Each row was made from one walk, in order. Every step used is in the known rows, and no mark comes twice. Write each row's walk.
Known rows:
h/m/p/f/n/c: [.14 -.05 .01 .37 -.11 .00 .11 -.10 -.09 -.03 .05 .04 .01 .46 -.15 -.04 -.02 -.05 -.06 .03 -.04 .08 -.02 .13 .11 .10 .27 .19 -.14 .04 -.17]
c/p: [-.02 -.06 -.02 -.19 .06 .02 -.12 -.07 .03 -.03 .05 .01 .17 -.04 .22 -.05 .00 -.02 .03 .08 .00 -.11 .00 .04 -.22 .04 -.12 .03 -.05 -.06 .08]
h/c/z/f/n: [.13 .23 -.01 .07 -.04 -.02 -.03 -.05 .02 -.03 -.19 .01 -.05 .09 -.10 -.01 -.12 -.05 -.02 .13 .09 -.08 .06 -.13 .14 .10 -.32 -.34 .13 .06 -.14]
t/n/c/z/f/h: [.11 -.03 -.09 .23 -.04 .12 -.01 .04 .02 .11 -.03 -.02 .09 .29 -.03 .02 .00 .03 .01 .22 -.10 -.08 .03 .11 .09 .04 .26 -.11 .09 .07 -.21]
f/h/c: [-.07 .24 -.08 .23 -.03 -.05 -.05 .06 .01 .07 -.04 .01 .11 -.07 -.21 .05 -.06 -.16 -.07 -.02 -.07 -.09 .16 -.16 .01 -.09 -.36 -.06 .06 -.04 -.22]
n/c/p/f: [.11 -.13 .06 -.07 .07 .14 -.08 -.09 -.03 -.06 .10 .03 .49 .32 .19 -.03 .02 .09 -.01 .13 -.11 -.01 -.02 .26 -.10 .06 .27 .19 -.07 -.02 .03]
m/h/c/n: [-.25 .31 -.10 -.32 .05 -.03 -.01 .11 .05 -.01 .01 -.08 -.45 -.17 .10 -.09 .01 -.08 .01 -.07 .14 -.08 .01 -.04 .07 -.05 -.40 -.07 -.08 .04 .03]
f/n/c: [.12 .02 -.05 .15 -.06 .13 -.15 -.07 -.08 -.10 -.01 .01 .33 .21 -.04 .02 .00 -.14 -.05 .25 .03 -.09 .05 .01 -.13 .02 -.29 -.07 .09 .01 -.13]
c/z: [.01 -.01 -.01 -.23 .06 .05 -.05 -.05 .05 -.01 -.05 -.03 -.04 -.09 .08 .06 -.02 .06 .10 .03 .11 -.16 -.06 -.02 -.15 .03 -.12 -.13 -.06 -.05 .04]
m/p/f/n/c: [.22 -.11 .04 .26 -.08 .08 -.01 -.04 -.08 -.14 .06 .07 .18 .34 -.12 .04 -.03 -.10 -.06 .15 .04 .08 .11 .25 -.04 .09 .13 .12 -.06 .00 -.23]
p/t/h/c/n: [-.20 .15 -.01 -.44 .12 -.18 .21 .15 .02 .07 .09 -.09 -.02 -.24 .01 -.15 .00 -.06 .10 -.12 .06 .11 -.09 -.08 .16 -.06 -.02 .03 .09 -.04 .27]
f/h/m/p/t/z: [.02 -.16 .02 .28 -.05 -.12 .10 .12 .07 .17 .09 .04 -.35 -.12 -.11 .07 .02 -.07 .05 -.31 -.09 .39 -.11 .19 .13 -.03 .35 .26 -.15 -.02 .07]
z/t/p/f: [.09 -.01 .10 -.26 .11 .07 -.01 -.06 -.09 -.05 -.05 .00 .09 -.14 -.09 .17 .13 .22 -.02 -.11 .02 .08 .09 .05 -.43 .04 .05 .02 .05 -.01 -.04]
c/z/t: [.05 -.02 .05 -.09 .08 .04 .03 -.12 .01 -.04 -.10 -.07 -.06 -.10 .10 .26 -.01 .11 .06 .03 .06 -.08 -.13 -.09 -.15 .04 .13 -.22 -.03 .02 .14]
f/z/t/h/c/n: [-.22 .19 -.04 .17 .01 -.07 .17 -.02 .00 -.09 .01 -.03 -.07 -.35 .00 -.13 -.02 .04 -.02 -.11 .07 -.01 -.09 -.27 .22 -.04 -.23 -.32 .12 .04 .32]
t/z: [.00 -.05 .00 -.49 .06 .06 -.15 .03 -.01 -.02 -.03 .02 -.12 -.28 .10 .05 .04 -.04 .09 -.09 .06 .05 .04 .08 -.25 -.03 -.31 -.14 .11 -.10 .07]
n/c/z: [.05 -.02 -.04 -.04 .07 .12 -.11 -.05 .02 .02 -.01 -.05 .26 .20 .10 .03 .01 .05 .05 .12 .06 -.21 -.13 .06 .00 .02 .04 -.05 -.05 .03 -.02]
m/h/c: [-.21 .34 -.06 -.24 .07 -.03 -.06 .16 .02 -.07 -.05 -.04 -.39 -.08 .03 -.03 .00 -.07 -.06 -.22 .10 -.11 .09 -.10 -.02 -.08 -.54 .00 -.04 .02 -.22]
f/n/c/z: [.17 -.04 -.05 .29 -.03 .18 -.14 -.12 .00 -.06 .00 -.03 .27 .26 .03 .01 -.03 -.04 .01 .27 .09 -.13 -.11 .06 .02 .09 -.12 -.15 .02 .04 -.04]
t/h/c/n: [-.23 .18 -.12 -.41 .08 -.09 .10 .10 .01 .04 .03 -.05 -.12 -.28 .00 -.22 .01 -.09 .06 -.01 .10 -.10 -.03 -.18 .12 -.05 -.24 -.13 .11 -.05 .14]
t/h: [-.08 -.04 -.06 -.46 .06 -.02 .03 .10 -.02 -.08 .02 .03 -.07 -.27 .01 -.05 .06 .01 .03 -.08 .09 -.12 .02 -.14 -.23 -.08 -.27 -.01 .09 -.12 -.01]
z/f: [.08 .05 .02 -.51 .00 -.05 -.07 .02 -.02 -.06 -.14 .01 -.02 -.10 -.03 .10 -.01 .02 -.02 .04 .04 -.13 .12 -.09 -.25 -.02 -.17 -.10 .04 -.03 -.16]
f/z/t: [.01 .09 .07 .26 -.04 .01 .01 -.14 -.04 -.18 -.06 .02 .12 -.19 -.01 .16 .01 .06 -.04 -.08 .02 -.09 -.01 -.12 -.20 -.01 -.25 -.22 .01 .01 .11]
n/c: [.02 .03 -.04 -.18 .03 .07 -.09 .00 -.06 -.02 .00 -.04 .32 .16 .02 .05 .03 -.06 -.01 .08 .00 -.18 .00 .02 -.15 -.06 -.13 .04 .02 -.01 -.14]
f/z/t/n/c/p: [-.03 -.03 -.01 .56 .00 .12 .00 -.14 -.05 -.10 .11 -.04 .39 .30 .30 -.14 .07 .04 -.03 .08 -.13 .00 -.07 .16 -.03 .11 .08 -.14 .13 .08 .19]
z/f/n/c/p/m: [.16 -.24 .08 .24 -.09 .08 -.20 -.11 -.03 -.01 .04 -.01 .48 .34 .17 -.09 -.01 -.06 -.06 .43 -.02 .03 .05 .01 .14 .04 .20 .13 .08 .05 .09]
f/n/c/z/t/h: [.12 -.13 -.05 .32 .03 .18 .04 -.06 -.04 -.13 .00 -.04 .10 .13 .04 .05 .01 .05 -.02 .15 .06 -.01 -.22 -.11 .10 .07 .13 -.17 .12 .08 .11]
h/m/p/f/n: [.09 -.07 .02 .21 -.12 -.06 .15 -.10 -.07 -.07 .01 .08 -.26 .14 -.17 .01 -.05 -.05 -.01 -.05 .01 .14 .04 .08 -.02 .11 .11 .10 -.13 -.02 -.09]
n/c/p: [.02 -.07 -.05 -.02 .06 .09 -.15 -.06 .00 -.01 .08 -.02 .45 .25 .25 -.09 .03 -.04 -.01 .18 -.04 -.12 -.06 .12 -.06 .02 .03 .10 -.03 .00 .02]
t/z/f: [.13 -.03 .04 -.64 .04 .02 -.13 .08 .00 -.02 -.14 .04 -.18 -.28 .08 .11 .01 .02 .04 -.06 .04 .05 .06 .04 -.20 -.03 -.17 -.20 .13 -.06 -.02]
n/c/z/f: [.13 -.01 .00 -.19 .05 .07 -.08 .00 .02 .00 -.11 -.02 .19 .21 .05 .04 -.02 .09 .01 .16 .04 -.18 -.08 .02 .05 .03 .12 -.10 -.01 .07 -.11]

Write each row's walk:
[-.15 -.15 .00 -.18 .09 -.13 .18 .07 .06 .05 .14 -.01 -.02 -.04 .19 -.17 .05 .08 .06 -.17 -.11 .13 -.25 -.01 .07 .00 .33 .30 -.06 -.04 .32]	c/p/t/h/m
[.05 -.06 -.04 -.08 -.08 .00 -.06 .07 .02 .12 -.11 .07 -.31 -.18 -.12 .09 -.01 .01 -.03 -.09 -.13 .13 -.03 -.10 .05 -.04 .08 -.05 .04 .00 -.03]	t/z/f/h/m
[-.22 -.08 .06 .07 .10 -.09 .09 .00 -.01 .03 .09 -.09 .15 -.04 .18 -.12 .01 .01 -.02 -.06 -.04 .05 -.01 -.28 .23 -.08 .20 .12 .15 .00 .32]	z/t/h/c/p/m
[-.09 .02 -.05 -.06 -.03 -.16 .12 -.01 -.02 .05 -.03 .00 -.36 .01 -.07 -.05 .01 -.08 .01 -.15 .05 -.08 -.03 -.06 -.03 .01 .02 .12 -.18 -.01 -.12]	h/m/p
[-.10 -.21 .07 .22 .06 .06 .00 -.13 -.10 .07 .15 -.16 .42 .35 .34 -.04 .10 .00 .03 .20 -.14 .05 -.01 .09 .02 .03 .42 .14 .17 .05 .25]	z/t/n/c/p/m
[.18 -.09 -.03 .06 -.06 .04 -.08 .02 .09 .05 -.12 .06 -.10 -.10 -.11 .16 -.06 .09 .00 .13 .01 -.09 .02 -.05 -.02 .00 .06 -.13 -.06 .00 -.15]	c/z/f/h
[-.09 -.06 .08 .19 -.04 -.02 .27 -.08 -.05 -.14 .02 .08 -.09 -.18 -.09 .03 .01 .25 -.05 -.31 -.10 .09 -.14 -.18 .04 -.01 .17 -.02 .00 .00 .24]	p/f/z/t/h/m
[.03 -.18 .00 .31 -.06 .04 .04 -.12 .02 .09 .08 .09 .11 .10 -.01 .01 -.04 .08 -.03 .01 -.21 .11 -.07 .06 .01 .05 .38 .23 -.13 -.04 .06]	c/p/f/h/m
[.00 -.06 .02 .39 -.08 -.19 .19 .04 .04 .14 .06 .01 -.23 .04 -.22 .07 .00 -.08 -.01 -.16 -.09 .19 -.06 .05 .10 -.04 .38 .36 -.26 -.01 -.09]	f/h/m/p/t
[.23 .04 -.01 -.03 -.08 .09 -.13 -.02 -.08 -.12 -.10 .03 .26 .21 -.09 .05 -.03 -.09 -.09 .28 .01 -.09 .09 -.02 -.06 .04 -.18 -.12 .14 .05 -.22]	z/f/n/c
[-.17 .24 -.07 -.28 .04 -.08 .01 -.03 -.01 .09 -.02 -.08 -.03 -.14 .02 -.09 -.03 -.14 .05 .06 .07 -.11 .07 -.09 .03 -.02 -.30 -.17 .04 -.02 .10]	h/c/n
[.04 .25 -.04 .06 -.06 -.08 -.04 .10 .01 .06 -.15 .04 .02 -.05 -.24 .06 -.09 -.10 -.11 .03 -.09 -.06 .20 -.19 .06 -.08 -.24 -.10 .09 .01 -.32]	z/f/h/c
[-.04 -.07 -.09 -.03 .07 .11 -.03 -.02 -.04 .04 .13 -.06 .32 .36 .30 -.20 .08 -.09 .04 .16 -.11 -.06 .03 .24 -.12 .09 .04 .04 .12 -.01 .01]	t/n/c/p
[-.26 .10 .05 -.02 .08 -.02 -.07 .08 .09 .05 .02 -.10 -.31 -.04 .09 -.03 -.01 .05 .04 -.14 .16 -.07 .01 -.12 .27 -.09 -.20 .10 -.08 .05 .05]	p/m/h/c/z
[-.06 .06 -.08 -.23 .05 .07 .00 .04 -.10 .02 .05 -.08 .19 .26 .09 -.06 .08 -.10 .04 .08 -.08 -.12 .10 .15 -.20 .00 -.15 -.03 .17 -.02 -.15]	t/n/c
[.19 -.17 .10 -.29 .11 .05 -.12 .08 .05 .03 .03 -.02 .35 .20 .31 -.02 .02 .04 .05 .03 -.11 .28 -.14 .32 .06 .05 .40 .14 .05 .04 .18]	n/c/p/t/z/f
[.27 -.04 .00 -.13 -.06 .15 -.22 .02 -.05 -.07 -.09 .05 .08 .09 .03 .03 -.01 -.09 -.04 .19 .02 .10 .04 .11 -.03 .05 -.20 -.21 .19 .03 -.07]	t/z/f/n/c
[-.03 -.02 .08 .31 -.12 -.10 .16 -.10 .00 -.08 .04 .13 -.20 .02 -.14 -.08 -.03 .10 .00 -.29 -.02 .05 -.02 .10 .06 .04 .07 .10 -.25 -.02 -.01]	h/m/p/f/z
[.28 -.16 .05 .36 -.04 .13 .00 -.11 .00 -.10 .06 .05 .12 .41 -.05 .01 -.06 .01 .02 .14 .11 .09 -.04 .29 .10 .18 .29 .02 -.13 .04 -.12]	m/p/f/n/c/z
[.12 -.01 .02 -.36 .03 .01 -.05 -.02 .05 .00 -.15 .02 -.10 -.09 .02 .10 -.04 .11 .05 .08 .08 -.16 -.03 -.03 -.08 .04 -.01 -.20 -.02 .00 -.05]	c/z/f
[-.18 -.02 -.09 -.35 .03 -.07 .14 .07 -.02 .01 .01 .02 -.26 -.18 -.03 -.13 .05 .02 .02 -.18 -.02 -.12 -.11 -.26 -.04 -.08 -.09 .08 .02 -.06 .05]	t/h/m
[.03 -.19 .11 .20 .02 .09 .11 -.10 .01 -.24 .10 .12 .15 -.17 .14 -.05 -.01 .23 -.03 -.15 -.07 .10 -.11 .05 -.05 .05 .21 -.04 .00 -.04 .31]	c/p/f/z/t/h
[-.07 -.11 .14 .26 -.02 .01 -.14 -.12 -.05 -.05 .02 -.02 .25 -.25 -.08 .02 .15 .16 -.03 -.06 .11 .02 .08 -.14 -.18 -.05 -.21 .02 .06 .03 .19]	f/z/t/p/m
[.10 -.08 .08 .37 -.02 .15 -.10 -.15 .01 -.13 .11 .10 .61 .25 .16 -.13 -.01 .13 -.03 .07 -.11 .02 -.03 .26 -.01 .08 .09 .10 -.08 -.01 .12]	n/c/p/f/z
[-.11 -.14 .05 -.28 .05 .00 -.19 .01 -.04 .09 .04 -.04 .17 -.20 -.06 -.06 .17 .05 .03 .03 .12 -.03 .16 -.07 -.27 -.08 -.27 .20 .06 -.07 .03]	t/p/m
[.29 -.12 .12 -.15 -.05 -.08 -.01 .11 .02 -.07 -.02 .06 -.27 -.11 -.02 .07 -.03 -.09 .05 -.06 .10 .37 .06 .26 -.02 .08 .04 -.02 .06 -.01 -.03]	m/p/t/z/f/n
[-.12 .19 -.11 .14 -.05 -.04 -.02 .00 .03 .13 -.02 -.03 .04 -.17 -.12 -.05 -.05 -.17 -.01 .13 .01 -.02 .07 -.12 .10 -.04 -.17 -.13 .01 -.01 .01]	f/h/c/n
[-.06 .00 -.09 .20 -.09 -.03 .03 -.04 -.01 .11 -.04 .02 -.12 -.08 -.17 .08 .00 -.06 -.05 -.03 -.11 -.08 -.03 -.19 -.06 -.07 -.05 .08 -.10 -.03 -.07]	f/h/m
[-.03 .20 -.08 -.01 -.08 -.08 -.01 .05 .03 .13 -.09 -.01 -.03 -.14 -.16 -.01 -.09 -.11 -.05 .18 -.02 -.01 .11 -.16 .16 -.02 -.04 -.20 .03 .03 -.06]	z/f/h/c/n
[.02 -.04 .09 -.17 .04 -.17 .09 .06 .02 -.02 .06 -.01 -.07 -.04 -.03 .08 .01 -.08 .07 -.15 .06 .10 .05 .18 -.14 .00 .09 .22 -.15 -.05 -.07]	m/p/t
[-.17 .01 -.02 .24 -.04 -.06 .21 -.05 -.03 -.10 -.01 .03 -.21 -.25 -.04 -.05 .03 .14 -.06 -.24 -.02 -.04 -.20 -.31 .04 -.06 -.06 -.11 .03 .03 .23]	f/z/t/h/m
[.02 .13 -.06 -.11 -.04 -.03 -.08 .10 .06 .17 -.09 .01 -.21 -.30 -.07 -.03 -.06 -.12 .02 .08 .00 .15 .08 -.03 .21 -.01 -.08 -.27 .14 .01 .06]	t/z/f/h/c/n
[-.03 .12 -.01 .08 -.05 -.01 .07 -.02 .00 .10 .03 .02 .12 -.11 -.19 .06 -.08 -.06 .01 .09 -.06 .09 .12 .03 .09 .00 .06 -.05 -.02 -.03 .03]	p/f/h/c/n
[.19 -.11 .10 -.16 -.01 -.02 -.06 .15 .06 .06 -.04 .05 -.04 -.25 -.08 .22 -.01 .01 .02 -.09 -.11 .30 .04 .14 -.07 -.07 .12 .04 .06 -.04 .02]	p/t/z/f/h
[.11 -.09 -.07 .36 -.11 -.11 .09 .02 .10 .12 -.08 .05 -.50 .07 -.16 .01 -.06 .06 -.01 -.01 .00 -.02 -.10 -.06 .25 .05 .43 .03 -.25 .08 -.16]	c/z/f/h/m/p
[-.10 -.12 -.01 -.26 .02 -.12 .27 .09 -.02 -.01 .09 .08 -.42 -.03 -.13 -.12 .01 .09 .02 -.28 .00 .08 -.04 .00 .03 .01 .31 .24 -.12 -.07 -.05]	t/h/m/p/f
[-.07 -.02 .01 .12 .00 .01 .08 -.01 -.01 -.22 .00 .06 -.02 -.34 -.02 .02 .03 .10 -.04 -.16 .04 -.07 -.07 -.20 -.13 -.07 -.25 -.18 .08 -.02 .15]	f/z/t/h
[.20 -.07 -.04 .23 -.05 .12 -.11 .03 .05 .06 -.09 .02 .21 .20 -.10 .11 -.05 .06 -.05 .22 -.03 -.11 -.06 .01 .13 .00 .25 -.04 -.04 .07 -.17]	n/c/z/f/h
[-.01 .08 -.02 .26 -.07 -.09 .13 .01 .03 .09 .08 .04 -.14 -.04 -.22 -.03 -.08 -.11 .01 .03 .02 .14 .14 .14 .19 .03 .24 .02 -.15 -.01 -.07]	m/p/f/h/c/n
[.24 -.01 .01 -.07 -.07 .06 -.09 -.08 .03 -.08 -.15 .04 -.06 .01 -.03 .09 -.07 .02 .02 .23 .14 -.10 .00 -.06 -.08 .11 -.17 -.30 .04 .02 -.07]	c/z/f/n
[-.12 .17 .01 -.16 .10 .03 -.03 .08 .05 -.09 .07 .03 -.17 .09 .18 -.07 -.04 .09 -.04 -.18 -.02 .04 .05 .15 .03 .04 -.12 .14 -.13 .00 -.05]	m/h/c/p/f
[.10 -.05 -.08 .37 -.09 .05 .01 -.02 .05 .16 -.10 .01 .06 .31 -.12 .01 -.04 .09 -.06 .12 -.13 -.10 -.19 -.11 .28 .01 .43 .02 -.12 .13 -.12]	n/c/z/f/h/m
[-.06 -.04 -.01 -.34 .10 -.01 .12 .05 -.05 -.11 -.03 -.03 -.13 -.27 .02 .12 .06 .07 -.01 -.10 .03 -.06 -.05 -.21 -.21 -.07 -.01 -.10 .13 -.05 .09]	z/t/h
[-.29 .17 .00 -.19 .08 -.03 -.20 .19 .01 .06 .04 -.07 -.23 -.13 -.04 -.18 .15 .04 -.04 -.20 .16 -.05 .18 -.13 .00 -.14 -.46 .26 .03 .03 -.10]	t/p/m/h/c
[-.06 .05 .05 -.36 .07 -.07 .15 .06 -.05 .04 .07 -.09 .03 -.01 .07 .04 .06 -.07 .12 -.10 -.08 .08 .09 .19 -.29 .00 -.10 .05 .13 -.09 .02]	p/t/n
[-.17 .02 .06 .05 .04 -.08 -.11 -.06 .02 .10 .06 -.07 .33 .05 .17 -.16 -.04 -.09 .02 .07 -.01 -.02 .10 -.10 .15 -.06 -.09 .16 .05 -.03 .19]	h/c/p/m
[.04 .14 .02 .33 -.05 -.10 .08 .08 .01 .03 .02 .08 -.05 .09 -.28 .07 -.09 -.11 -.06 -.14 -.06 .11 .23 .09 .10 -.02 .09 .13 -.12 -.04 -.32]	m/p/f/h/c
[-.11 -.05 -.03 .37 -.08 -.17 .27 .10 -.01 .18 .12 -.02 -.33 .12 -.13 -.02 .04 -.12 .04 -.18 -.16 .26 .01 .16 .06 .01 .34 .27 -.10 -.01 -.10]	f/h/m/p/t/n
[-.20 -.09 .07 -.30 .01 .00 -.12 .08 .00 -.07 .05 -.05 -.26 -.18 .09 .06 .07 .02 .00 -.07 .13 -.06 .10 -.05 -.09 -.14 -.22 .24 -.09 -.03 .01]	p/m/h
[-.23 .11 .10 .13 .09 -.02 .00 .02 .04 -.01 -.03 -.16 -.35 -.02 .12 .13 .00 .10 .01 -.15 .13 -.01 -.05 -.20 .28 -.09 .04 .03 -.07 .11 .15]	p/m/h/c/z/t
